Each row was made from one walk, in order. Every step used is in the known rows, and no mark comes twice. Write each row's walk.
Known rows
J, G, V, A, D: [ 16 -29  -2 -29  -5 -22   9  14  -7  -4 -33 -16  12 -17  15   8 -19  -1
 -18  21 -18   3 -17  11  27 -15   6  -3 -21   9  -2   9  19   5  -6  13
  -6  -8 -27 -31  20  15   9  -5 -26   6 -14   1   1  15  -9   7]
A, P: [-21  -6 -11   3   1 -12  24   9  -3  -8  -9  13  22   0   2  -4   5 -18
  -4  21   9  23   3  36  -3  -4  20   0   3   7 -14  -7   5   4   9   7
   4  -7 -18 -12   4  13  17  -5   2 -19 -14  14  11  -4  -9  -5]
J, G, L, Z: [ 16 -11  10  26  26  -6 -16  17 -21   7 -27 -41 -11   3  -2  -5   3  16
  17  27  11 -20 -22 -40  20 -31 -13   3   2   5 -16   3 -14   4  -2  -6
 -30   3   6   3   6  33  20 -12  -8   4  -2  -5  23  -1   4  -3]
L, G, H, Z, P: [ 21 -20 -12  19  14 -23   8 -17  -4   1 -29  -1  31   6  13   9 -21 -10
  -3   7   5 -35 -34  18  17 -21  10  -6 -14  24 -17  -3 -18   6  -1  -1
   1   8   7  -8  -4  -9 -11  -6  25   6  -3   7   6 -14 -21  19]
Z, J, G, D, A, V, S: [  0 -42   1 -21 -16 -22 -33   9  -3  17 -35  11  38  10  11  -1   1  -2
 -10   7 -22  -5  -3  13  35  -8   4   7 -26  -7  11 -15  24  27  -5  20
 -34 -20 -17 -20  10  37   9 -17 -18   7   4   5  12  22 -12   9]
L, G, D, A: [ 21 -31   4  -9  26   0  -7   1  22  26  -5 -11  42  -8  -8  19  -7   2
 -23  16  -7 -33  -1  12  24  -3  -9   8 -17   0  -9  -5   7 -14 -12  14
  10   7   5 -21  41  26   9   1 -24  -4 -34 -21  -6   4 -24  14]
W, Z, P, A: [ -8  23 -20  16 -11 -33  14  10  22   1 -25 -16  37  24  -2  -9 -25 -20
 -10  21 -17 -29  -8  22  -2   7  14   2  -3  -7 -10   4 -24  -4  24  10
   8  14   9 -24  19 -29  -3   0   6   2  -2   5  -8 -10  -3  -5]
H, Z: [ 16  -8  11  18  13 -10  14   8 -17 -14 -26 -10  -3   3  17  17  -5  -1
  -1  -9  14 -10 -29  -5  15  -8  -2  -5   3  -5   8   8   8 -15  10   8
  -1   3 -14  -5  -2  12  -8 -14  11  -1   7  -3  -5   2   6   7]
T, N, Z, P, A, V: [-22   4 -20  -5 -22 -46   9  48  47  -2 -43  17  23  12   8  -4 -26 -19
 -25  36 -13 -11   0  31   3  13   9  -3  -3  -3   0   4  -6  -6  37  22
  12  -7 -19   4  23  -7  23  13  19   0   4  19   3   6  -8  -1]
G, H, Z, P, A: [ -3  21 -14  17  -5 -38  17   5  23  -6 -25  -3  34  14  11  -6 -26 -24
 -13  18 -11 -41 -11  23   7  -7  23  -3  -6   0 -12   9 -29  -7  26   4
   4  14   7 -23  18 -14  -7   0  17   0  -6   7 -11  -7 -10   1]
M, V, Z, H: [ 25 -30 -30 -12 -18 -17 -20   1   8  15  13  12   3  -3  36   1  -4  -5
  -1 -14   7  -4 -13   7   2  -7 -14   7 -35 -10 -18  -4 -18  26  11  27
   6 -18  -4  12   3 -11 -17  28   0  -2  46  -4  -9 -14  -4  -1]
G, V: [  1 -14   6  -4   3   4  -8   2  13  13 -33  17   3   4  24   1   5  20
  -4   3   4 -12  13  -7  22 -22 -11 -16  -5  17  -6  20   1   6   2  -3
 -27   7   8 -20   5   9  11   7  18   9 -15 -16  -5  -2 -20 -11]
Z, J: [  0 -21  -4   5 -14   8 -20 -15   5  22  14   4 -16  23   6 -16 -11   7
 -15  -4  23   4  -3   5  11  -7  27   1 -11 -11   1 -19 -14  21  16   8
 -20  17  20 -12  -2   8   3  10  -5  -9   9 -10 -13  -8 -11 -14]
V, G, H, Z, P: [ 16 -23 -12  15  11 -27   0 -12  -3 -10 -30   5  31   8  13   9 -21  -8
   6   1   6 -29 -32  23  18 -16   8  -7 -16  26 -12   1 -15  13  -9   1
  -1   1   3 -11  -8  -4 -16 -10  30  13   4  10   5  -9 -24  20]
H, Z, J, G, V, A, P: [-23 -25  -9 -11   3 -18  16  -6 -20  -1 -28   2  38   1  25  -2  -6  -8
  -9  28   0   7 -15  25  34 -23  21   0 -11   9 -13   7   4  19   7  23
  -8  -4 -25 -40   1  35  15  -8   7 -11 -10   2  16   7 -25  -1]
T, N, Z, P: [  3   1 -20  16   0 -35  -4   9  20 -15 -30   2  29   6  -5   2 -36  -7
  -4  17  -4  -6  -6  12  -3  20  -4   0  -6   6  -9 -13  -4  -5  -9  12
  30  22  -2  -7   4 -17 -10   6  30  -5  -2  17   7  -1 -14  20]
V, S: [  1  -9   8 -10 -12 -14 -18  -8 -28  -3 -22  -3  28   0   3 -10   4  -2
  16  -7 -26  10   3  -2  20   1  -2   6 -16  -6   4  -7  15  20 -17   4
 -28 -14 -14 -12  -4  16 -12 -21  -9   9   5  11  13  16   5  -2]
W, Z, V, G: [ -6 -28 -14 -31 -13  -1 -37  20   2  16  -6 -11  12  17  21  -9  -9   8
  14  -3  -5   5 -22   1  31   1  -9   7 -22   2   8   3  -3  42 -16  20
 -25 -19   7  -7  -8   5   8 -10   5  17  21   3   3   5  -8  -4]
J, Z, H: [ 29 -15 -22  14  -7 -17 -16  -1 -10  17  31 -10  -6   6  21  -8   5   5
 -13  -4   3  -7 -22  -2  -8 -25   4   1 -24  -6 -29 -20 -13  16  12  18
   3 -13   7  -1  -6   5  -4   6   4  -9  29  -8  -3  -4  -3  11]
G, J: [  9  -1  17  12   3  12  -6  -8  -4  22 -30   8  -6   4   6  -8 -15   9
   0   6   9  -3  14 -11  20 -21   9  -3  11  14  -4   8  -3  11  15 -11
 -15  -4   0 -26  -8  16   6   8  19   7 -19 -10  -5 -18 -23  -6]
D, A, V, Z, H: [ 27 -44 -31 -16 -17 -25 -13  16  14  14  -3  11  19   2  31  17  -1  -3
 -16   1   9  -4 -21  25  12 -12   2  10 -42 -10 -11  -4   2  14  11  40
  12 -25  -9   1  15  11   1  18   7  -6  39  -2  -5  -5 -13   0]
N, Z: [ 12  13 -12  13   9 -15  -2  33   3  -3 -23 -16  -7 -10  12   9 -26   1
  -4   3   9  19   3 -19  11  21 -22  -2   3   5   1   7   9  -5 -12   5
  10   9 -10  -8  10  14  -1   5  18   4  -1  -1  -1  -3   5  -3]
M, V, Z, P, A: [ -9  14 -24   0 -13 -38   7   3  34   2 -22   2  27   7   6 -13 -26 -28
  -7  17 -24 -27   2  20   6  10   7   5 -13 -19  -7   3 -34  16  26   5
  13   8   3 -10  16 -32  -6  20   4   1   6   5 -10 -10   0  -9]
A, V, G, H, Z: [ 22 -22   0   1  14 -23   3  24 -17  -2 -37   1  10   1  37  22  -7   6
   3  -4  12 -18 -35   5  33 -23  -2  -7  -8  29  -1  22   4   0   6   8
 -25 -27 -20  -9  -2  34  -8 -21  22  17   7   4   8   2  -7   2]
H, Z, V, A: [-11 -26  -6 -27   8 -20 -14 -18  -4   5  -4 -17  28  -7  23  -1 -14  -4
  -9   9 -18  -9 -28  10  29  -5  -7   4 -15 -12   5  14   1  18  -3  25
  10  -3 -13 -18   9   8   1   6   0  -6  19 -10   2  15  -8   7]
W, Z, J, G: [  9  -7 -12   4 -21  12 -19   4 -28  21   3 -19  -2  33  13  -3  -8   8
  -4   1  12 -12 -29 -31  18 -19  17  15  -4  -8   7 -23   2  28   7  14
 -26   8  12 -21 -27   8   0 -20  -9   1  13  -3  13   2  -3  17]
P, A, V, Z: [ 10 -19 -18 -14 -11 -35   4  33  11   8 -40   3   7  -2  20  12  -4 -12
 -12  16 -13   3  -6   8  28   3   1   2 -15 -22  14  15  -3  13  24  19
   6 -24 -27  -3  10   8   9  10   9   4  12   5   8  -5   7 -26]
L, G, D: [ 24 -19  16   3  18   3  -4   0   0  23  -6 -11  19 -11  -5 -17  -4  -2
  -7  16  -9 -20   3 -13  18 -11 -10  -7   3  11  -7   4 -22 -12  -7   1
 -17  13   6  -5  20  19   1  -5 -13   3 -50 -20   0 -16 -27  -1]
V, Z, H: [ 30 -29 -23  -6 -17 -18 -12   1  -4   8  11  -1   9   1  28   6   0  -1
  -3  -7   9  -1 -19   6   5 -12   4   7 -37  -9 -14  -4 -11  13   5  31
   7 -12  -3  -3   2   2 -16  12  10  -4  33  -3  -6 -11  -9  -5]
J, G, H: [ 16   6 -17  -4   0  -6 -10   2 -17  15   5   4  16   3  23  12   3   9
   1   6   2 -27 -11 -17   9 -32   5   0  -3  38 -15   1  -1  10  -3  -8
 -22 -20   2 -19 -13  21 -10 -18   9  12  -9   5  21   4 -15  19]
T, N, Z, V, A: [-16 -13 -19 -31   2 -31 -24   0   9   6  -5 -17  34 -11  16  -5 -27   0
 -11  19 -25   0 -10   4  22  14 -15   8 -14 -11   0   8   4  11  -9  30
  22  -2 -20 -20  18  10   0  14   5  -7  13  -2  10  20  -8   4]
N, T: [  0   3   5  -3 -16 -10  -3 -22   2  13  -9 -11 -18   3  -4 -22  -5 -22
 -21  19   5  21  10 -18   8  -1  15   0  28  17 -13  -9  19  -9 -24  29
  28  -2  -1  -8  15 -11  -5   6  23  -2 -22  -2  15   4  -9   4]
Z, W: [ 25 -10 -29 -12  10  -5 -26  -1  -5  -3   9   6   1   5  -7 -10 -19   2
  -6   4  -1 -11 -30   1  -1 -16  11  -1 -11   1 -13   2  -2  10 -13  11
   2  28 -11 -13  -6  -3   7  27   6  -3  19  -1   5  -6   9  22]
J, G, L: [ -2  -1  11  24   4  12 -16   1 -26  -1 -14 -13   5  12   5  -2   3  17
  14  21  10 -31 -11 -38  10 -26   4   0   8  11   0  -1   5  -7  -7  -6
 -25   6   8  -1 -23  24  -4 -21  -5  -1   2  -4  23  17   1  12]
J, Z, P, A, V, S: [ -8 -12  -7  -7 -20 -44 -14  13  -3   5 -41   5  35   9  10 -16  -2 -14
  -3  15 -39  -1  -2  16  23  -4   6   0 -18 -12   1  -9   5  30  13  10
 -25 -25 -22 -11   3  12   9 -11  -1  10  12  19  17  16   4  -3]

Write each row's walk
[  2 -11  19  -7  -3  14 -16   1 -14  18 -32   5  -1   2  10 -15 -21  12
  16   3  -1   0   7 -13  42 -18   9   2  -2  20  -2  13  -7  31  -1  -5
 -31 -17  -2 -24 -16  25   7  -2  21  22 -13  -4  -1 -12 -26  -7]	V, G, J
[ -7  14 -21   4 -13 -38  12   2  24  -3 -23  -7  32  10   0 -12 -22 -27
  -8  22 -24 -24  -1  18  12   5  21   4 -14 -18  -6   3 -29   7  22   7
  14  13   4 -21  15 -22  -5  10  11   0  -2   7  -8  -9  -4 -10]	V, Z, P, A
[  2 -18 -21  -6   3 -11 -36  -3  21  33  22  -2 -15  15  21 -15   5   3
 -16   4  -2  -3 -13  -7   5 -18  -5  -2  -6 -26  -3 -18  -6  35  16   0
  -4  -4  14  -8  -6  -4  21  10   6 -21  15 -14   1  -1   5   5]	J, Z, V
[  7 -17 -21 -15   2 -33 -14  26  11  16 -26   6  29  -1  24   1 -13   2
   3  21  -6 -22 -13  20  30 -22   3  -5 -22  45 -21  18 -23  27   2   1
 -30 -37  -3 -10  13  25   7  -5  18  28  -4  13  15  -5 -24  -7]	L, Z, P, A, V, G, H
[ 16 -24 -14  17 -11   4 -22   1  -8  33  -5 -16  -5  38  11  -2 -13  18
 -14  -7  29   5 -19   2  11  -3  14   4  -5  -5   0 -12  -7  16  19  19
 -23   9  16 -21  -2   6  -3  -2  -7  -8  11 -11  -5 -16  -6 -22]	W, Z, J
[ 10   7  -8  -9 -15 -30  25  37  26  -8 -21 -12   0  -5   3  -4 -24 -20
 -25  21 -10   0  -2  26   3   3  23   0  -6 -10  -3  -2   5 -17  24   6
   1   1 -15 -20  35  -4  13   2 -30  -5 -18  10 -19   2   8 -11]	P, A, D
[ 22 -28  -3  -4  18 -23   2  24  -9  -1 -38   1  20   1  36  34 -10   6
  -4  -3  12 -24 -34  12  36 -20  -3  -4 -15  27  -1  21  10  -2   3  13
 -18 -27 -19 -15   6  38  -5 -19  16  15   6   2   5   7 -10   7]	D, A, V, G, H, Z
[ 25 -20 -17   5 -10 -10 -30  -2  -9  32  15   1  -9   6  32 -18  -7   8
  -3  -6   2  -8 -15  -8   8 -30  -5   2 -24   2 -32 -11 -22  40  17  12
 -14 -26   5  -6 -14   9  -1  16   8   2  33 -12  -5 -11 -12  11]	M, V, G, J, Z, H
[ 11 -32   4  26   8   2 -30  -2  -2  30  -8 -22 -22  23   2 -19 -10  20
  -5  12  34  -6 -13 -13  23 -22  16   2  -8  -7 -11 -12 -28  19  17   2
 -39  19  26  -9   9  29  16   9 -12  -9   5 -15  -3 -13  -8 -27]	G, L, Z, J
[-34 -12 -19 -18   4 -21  14  -5  -5  -3  -8   9  38 -17  10  -5  -4 -22
  -1  25 -12  19   0  41   6   4  -4   4  -6   6 -21   4  -5  22   7  15
  14 -21 -34  -8  10   9  11  15 -12 -10   3  11  16   4 -11  -1]	M, V, A, P
[ 11 -21 -19 -25   7 -17 -32  13   6  26  -1   0  15   0  31  -3  -4  14
   8   5   4 -12 -12   3  29 -26  -5  -2 -20  38 -18  12 -18  33 -11  -3
 -37 -32   8 -11   7  28   4  -5  13  21  -1   3  11  -6 -21  -9]	L, Z, V, G, H
[ -8 -23 -20 -26   3 -20 -23  -9  -5  19  -3 -25  35   2  18   0 -11   3
  -8  11 -21  -3 -23  10  20   2 -15   7 -15  -6   0  12   1  22  -7  28
   9 -12 -12 -23  12   0   1   6  -7  -2  19  -9  11  10  -9  -2]	W, Z, V, A
[  6 -20 -11   0   5  -6 -41  -6  18  43   7   4 -18  17  23 -19   0   8
 -17   6   2  -5  -7 -12  14 -28  -1  -4   1 -19  -5 -14  -7  39  25  -4
 -13  -6  13 -21 -10   4  22  14  14 -18   5 -19  -1  -8  -6   1]	G, J, Z, V
[-23   3  -9 -11 -20 -28  11  41  37   7 -28  16   7   7  12  -5  -8 -16
 -24  26 -10  -7   3  26   4   3  11  -3  -1  -5   6  11  -5  -2  40  15
  -5 -19 -16   6  20   0  30  11   2   3   6  11  -2   6  -1  -8]	P, A, V
[ 23 -35   4  -1  -5  -9 -26   5  -2  19  -7   8   7  11  10 -12  -6   1
 -15   9   1 -20  -4 -20  20 -21   4  -3  -1   1  12  -7  -9  10   3  11
 -22   9   0 -22   1  27  -4 -12 -10  -1 -26 -18   0  -9 -28   6]	A, V, Z, J, G, D
[-13 -25   7   1   6   6 -37   5  -2   8 -13  -3   8  10  15 -15  -2  24
  20  18   9 -17  -7 -14  24 -15   0  -3  -8  11   1   9  -5  13 -13   2
 -36  -3  13   4 -12  23   3 -10   0   3  12  -6   9  13  -7 -13]	Z, V, G, L
[ 30 -36 -22  -8 -16 -16 -15   4   1  14  -6   7  10   3  39   4   2   8
  -4  -7  10  -7 -12   2  16 -23   1  -1 -38  -1 -15   6  -8  16   4  29
  -4  -8   1 -12   4   7 -10  16  19   0  26 -12  -9 -13 -18 -11]	G, V, Z, H
[ 18  -3 -19  -3  -7  -2 -21  -7 -14  26  10   8  10  14  26   5  -3  12
  -6   4  14 -26 -11 -16  16 -36  18   3  -8  32 -14  -8  -8  22   4  -5
 -31 -11  11 -24 -13  25 -10 -15   6   6  -6   2  15  -1 -20  11]	Z, J, G, H
[  3 -26  10 -15  -1 -20 -16  27  17   5 -20   8  22  -3   6 -20 -10  -4
  -4  14 -17 -14  10   8  22  -3  -9 -10  -4  17   5  19 -15   2  -4  10
 -22  -9  -9 -10  21  25   3 -10  -5  15 -30 -10  -8  -3 -31  -9]	P, A, V, G, D
[ -6 -18  16  12   9   6 -23   7 -22  -3 -21 -11   8   6   7  -6  -2  25
  25  15   5 -16  -5 -17  23 -12  -2  -4  -5  19  -2  11  -4   3 -17  -3
 -33  -7   5   7 -13  29  -6 -16  -3  11   5  -1  14  16  -4 -13]	V, G, L
[  5   0 -11   1 -21   7 -20   9 -17  13   3 -13 -15  19  15  -7 -21   2
  -6   3  13  -3 -18 -37  26 -11  16  12  -6  -7   8 -24   1  29   0  10
 -17  17  10 -18 -25  16   4 -10   1   1  10  -3   5   6  -5  21]	N, Z, J, G
[  5 -41  -9  15  20 -25 -17   3  15   5 -41 -13  27   8  -9   0 -16   1
   4  32   2 -26 -24  23  21 -14  -1   3 -21  17 -19  -3 -20  19 -11   4
  -5   2  11   2  15   5  22   5   7   8   7   6  12  -6 -22   9]	D, A, V, G, L, Z, P
[  2 -42  -5 -16   7 -18  -8  29  42  17 -28  22  24   0   5  21   0  -3
 -33  20   1 -16   2  36  10  -3  -8  -3 -10   5   6   6  19  -9  13  18
   6 -19 -18  -2  35  24  27   8  -8  -3  -9  -6  -3   8 -20   9]	G, D, A, V
[ 13 -25  -9  20   6 -23 -16 -12  -3  17 -27   5   9  11   1 -10 -16  -2
  -4  18 -13 -14 -16  10  19 -22   8  -5 -10   9 -17 -14 -20  44   5  -6
  -2 -12   3 -15 -23  -6  10   2  28   9   3   3  13 -11 -22  16]	A, V, G, J, Z, P
[  1 -46  -7 -15  -5 -12 -17  25  36  25 -23  22  19   9  10  16  -5  -1
 -36  20   6 -18  -7  28  19 -11   4   3 -14   1   9  -8  17   4  15  22
  -4 -13  -9  -7  26  27  28   4 -13  -3  -4  -8  -2  10 -23  15]	Z, J, G, D, A, V
[ 31 -22 -41 -23   3 -30 -21  23   3   1 -20   9   7   5   8  -1 -21  -5
 -13  15 -12 -10 -31   7  19 -15  13   2 -23 -14  -3  11  -3  19   3  24
   4  14 -32 -17   1   2  13  34  14   0  28   3  10  -6  17   2]	P, A, V, Z, W
[ 37 -16 -21  -1  19 -11 -16   5 -16 -12 -10  -1  -1   9   4   2 -22   0
  -5  -3   7 -20 -49  -1  11 -22  11  -3  -7  -2  -7   9   2  -1  -7  17
   0  32 -21 -18  -8   7   2  17  16  -4  23  -2   2  -4  15  27]	H, Z, W
[ 17 -33 -16 -27  -4 -30   0  19   7   6 -19 -24  16  -8  13   6 -21  -5
 -24  17 -12  12 -26  28  14   2   3   1 -17  -3   2   2  18   7   2  22
   6 -11 -25 -26  29   2   9   2 -32  -6   1   4  -3   8  -1  -2]	W, Z, V, A, D
[-12  -6 -17   0 -13 -43  13  34  37   5 -42  21  23  11  21   4 -16 -20
 -24  28  -4 -26 -11  39   9  -8  16  -8  -6  10  -3  13 -13   0  40  12
  -3 -18 -15  -1  19  -3  22   7  17   6   6  13  -1  -1 -13   1]	G, H, Z, P, A, V
[ -7 -32 -13 -18  -1 -13  -3  30  37  15 -27  22  18   2   8  27  -1  -3
 -29  19   3  -7  -5  38  12   1  -2   3 -15  -1   6   0  23   1  15  20
  10 -25 -17   6  24  15  33  11  -5   0  11   3   3  12  -8   9]	D, A, V
[ -2 -28  13 -16  -3   7 -18  15   4  26 -45  15   7   2  15   0 -21  10
   2  13   0  -3   5   5  47 -17   7   4  -8  19   2  12   4  32   6   6
 -26 -30 -10 -23  -4  33  23   3  17  22  -6  -2   0  -3 -29  -3]	D, A, V, G, J
[ 13  -3  21   5   6  23   1  -5 -13  37 -32  -6   1  -4   8 -15 -19   6
   2  16   2 -10   3 -22  41 -24  11   2   5  11 -12   3 -16  19  16  -9
 -25  -4   5 -17  -8  18  19   9  13  11 -29 -10   5 -22 -22  -6]	L, G, J
[ 22  -5 -23   4  -8  -4 -21   2 -20  30   4  -2  14  21  28  10  -3  16
  -6   2  17 -25 -18 -17  15 -35  11   2  -6  34 -14  -3  -4  20   6   0
 -33 -15  10 -29 -13  24 -14 -20   6  10  -4  -1  18  -5 -16   8]	W, Z, J, G, H
